What can hang from each mark
Y: E
G: J P
C: L Z
J: G L
E: J
L: C
R: C
P: G
Z: C Y

Each row was made from one small tree. The marks that hang from a mark follow it in brackets, in alphabetical order. Every link used is in the known rows. Write each row's tree.
Known rows
E{J{G{P} L{C}}}: [.18, .19, .00, -.13, .06, .00, .08, .22, -.10, .03, .06, .24, -.04, .29, .09, -.27, .16, .11, .17, .38, .25]
Y{E{J{G}}}: [.08, .01, .13, -.19, .08, -.14, .28, .10, .12, .01, -.10, -.10, -.20, .12, -.19, -.32, .09, .19, .12, .37, -.01]
J{G L}: [.16, .16, -.05, .05, -.17, -.13, -.16, .04, .01, .04, -.14, -.09, .07, .21, .13, -.40, -.07, -.06, .17, .28, -.02]
Z{C{L} Y{E}}: [-.41, -.23, .02, -.10, -.01, .22, .05, -.17, -.26, .14, .30, -.31, .03, .21, .00, -.19, -.19, -.30, -.05, .10, -.40]
J{G{P} L}: [.15, .29, .06, -.06, -.18, -.19, -.26, .04, .03, .05, .00, .10, .18, .31, .17, -.32, .14, .07, .11, .41, .14]
E{J{G{P} L}}: [.32, .43, .12, -.16, -.08, -.08, .01, .26, .05, .03, .05, .12, -.06, .31, -.02, -.25, .08, .17, .12, .44, .22]
C{L Z{Y{E}}}: [-.36, .01, -.01, .16, -.09, -.02, .29, .25, .02, .46, .27, -.47, .11, .03, -.43, -.18, -.16, -.01, -.05, .14, -.25]
L{C{Z{Y{E{J{G}}}}}}: [-.23, -.39, .03, .19, .24, .07, .34, .10, -.09, .13, .12, -.04, -.11, -.02, -.25, -.28, -.05, -.03, .16, .31, -.01]
R{C{L Z{Y{E}}}}: [-.17, .18, .05, .13, -.18, .18, .20, .22, .11, .40, .29, -.44, .06, .02, -.21, .02, -.28, .17, -.02, .20, -.23]
Z{C{L} Y}: [-.29, -.11, -.13, .00, -.16, .13, -.01, -.05, -.25, .24, .34, -.16, .07, .10, -.07, -.17, -.48, -.43, .00, .14, -.44]
L{C{Z{Y{E{J}}}}}: [-.30, -.36, -.10, .08, .10, .13, .45, .12, -.02, .17, .27, -.18, -.09, -.05, -.27, -.29, -.13, -.10, .10, .14, -.06]
Z{C Y}: [-.19, -.30, -.12, .01, -.18, .10, -.09, -.27, -.15, .02, .31, -.08, .01, .04, .05, -.27, -.49, -.51, .03, .17, -.41]
J{G L{C{Z{Y}}}}: [-.13, -.22, -.08, .38, .03, .10, -.05, .05, -.21, .14, .02, -.08, .10, .11, .06, -.35, -.13, -.19, .19, .23, .04]
E{J{G L}}: [.34, .29, .03, -.04, -.07, -.02, .10, .26, .02, .02, -.08, -.06, -.15, .20, -.03, -.34, -.10, .04, .19, .31, .10]
Y{E}: [-.17, -.07, -.10, -.27, -.13, -.19, .15, -.07, .21, .10, .06, -.27, .02, .06, -.10, -.39, .02, .01, .02, .14, -.18]
G{J}: [.04, .02, -.34, -.10, -.11, -.15, .15, .17, .24, .37, -.01, .02, .32, .15, -.04, -.56, -.09, .05, .14, .18, -.15]
Y{E{J{G{P} L{C}}}}: [.00, .04, .14, -.26, .16, .08, .15, .06, -.08, -.06, .01, .04, -.10, .35, .13, -.29, .41, .22, .11, .34, .26]
P{G}: [.25, .05, -.08, -.41, -.17, -.19, .04, .19, .39, .16, -.05, .04, -.01, .15, .04, -.27, -.37, -.15, .09, .23, -.34]
L{C{Z{Y}}}: [-.34, -.37, -.29, .20, -.08, -.02, .21, .07, -.03, .28, .29, -.07, .11, -.15, -.23, -.33, -.34, -.29, .11, .13, -.18]
Z{C Y{E{J{G}}}}: [-.10, -.34, .22, -.03, .16, .24, .08, -.23, -.23, -.13, .12, -.08, -.25, .18, .01, -.21, -.15, -.25, .08, .34, -.20]
C{Z}: [-.06, .01, -.34, .05, -.36, -.31, .21, .37, .28, .42, .06, -.11, .15, -.20, -.37, -.23, -.37, -.09, .10, .29, -.16]

Write each row's tree
[.14, -.18, -.11, -.02, .14, .36, .09, .26, .12, .30, -.02, -.01, .24, .41, .28, -.41, -.17, -.14, .12, .07, -.13]
P{G{J{L{C{Z{Y}}}}}}
[-.10, -.10, .06, .09, -.05, .06, .37, .17, .17, .21, .28, -.37, -.12, .00, -.42, -.25, -.20, -.03, .01, .21, -.10]
C{Z{Y{E{J}}}}
[.01, -.05, .06, -.16, .18, .11, .23, .06, -.09, -.06, -.09, -.13, -.19, .26, .10, -.37, .24, .12, .17, .21, .15]
Y{E{J{G L{C}}}}
[-.08, -.17, .13, -.14, .02, .47, .11, -.22, -.24, -.16, .25, -.34, -.21, .32, .19, -.26, -.15, -.32, -.01, .07, -.14]
Z{C Y{E{J{L}}}}
[.21, -.05, -.22, -.34, .10, .22, .04, .24, .16, .23, -.17, .11, .22, .47, .44, -.48, -.05, -.08, .16, .06, -.12]
P{G{J{L{C}}}}
[.13, .32, -.20, -.21, -.16, .01, -.09, .16, .17, .30, .11, .09, .45, .46, .22, -.47, .23, .17, .03, .21, .13]
G{J{L} P}
[.02, .01, -.15, .10, -.03, .27, .33, .27, -.07, .13, .27, -.22, -.10, .13, -.12, -.33, -.26, -.17, .11, .05, .07]
E{J{L{C{Z{Y}}}}}
[.38, .15, -.12, -.34, -.03, .13, -.01, .29, .31, .25, -.19, -.02, .19, .49, .37, -.45, -.11, -.02, .12, .11, -.13]
P{G{J{L}}}
[-.02, .02, .08, .12, -.07, .22, .29, .17, .07, .15, .23, -.50, -.11, .16, -.22, -.28, -.11, -.04, -.01, .11, .03]
C{Z{Y{E{J{L}}}}}
[.12, .23, .13, .08, -.15, .42, .24, .14, .15, .09, .25, -.48, -.16, .13, .00, -.07, -.21, .15, .01, .17, .03]
R{C{Z{Y{E{J{L}}}}}}
[-.04, .04, -.07, -.06, -.03, -.10, -.21, .00, -.14, .07, .02, .26, .18, .29, .26, -.33, .21, .01, .16, .35, .18]
J{G{P} L{C}}
[-.07, .28, -.09, .23, -.29, .10, .16, .32, .11, .46, .34, -.31, .09, -.06, -.26, .02, -.48, .07, .00, .21, -.26]
R{C{L Z{Y}}}
[-.07, -.01, -.13, .11, -.09, -.13, -.09, .24, -.09, .24, -.01, .24, .24, .16, .09, -.19, .15, .04, .18, .44, .22]
J{G{P} L{C{Z}}}
[-.23, -.27, -.18, .15, .15, .36, .18, .07, -.07, .28, .08, -.24, .28, .34, .19, -.56, .16, -.01, .11, -.03, .05]
G{J{L{C{Z{Y{E}}}}}}
[-.19, .10, .06, .09, -.03, .08, .46, .42, .02, .43, .31, -.45, -.05, .06, -.52, -.17, -.17, .08, -.03, .19, -.15]
C{L Z{Y{E{J}}}}
[.09, .19, .02, -.31, -.07, .10, .30, .13, .12, .00, .05, -.38, -.17, .28, -.01, -.37, .10, .08, .03, .08, .06]
Y{E{J{L}}}
[-.22, -.32, .06, .29, .15, .15, -.01, -.05, -.22, .05, -.01, -.21, .04, .19, .12, -.35, .10, -.10, .16, .20, .07]
J{G L{C{Z{Y{E}}}}}
[-.04, -.10, -.17, .05, .01, -.05, -.10, .00, -.15, .05, -.12, .05, .09, .17, .22, -.44, -.01, -.12, .23, .20, .04]
J{G L{C}}
[-.44, -.46, -.17, .12, .03, .03, .26, -.03, -.03, .23, .25, -.21, .07, -.07, -.19, -.35, -.10, -.18, .07, .09, -.16]
L{C{Z{Y{E}}}}
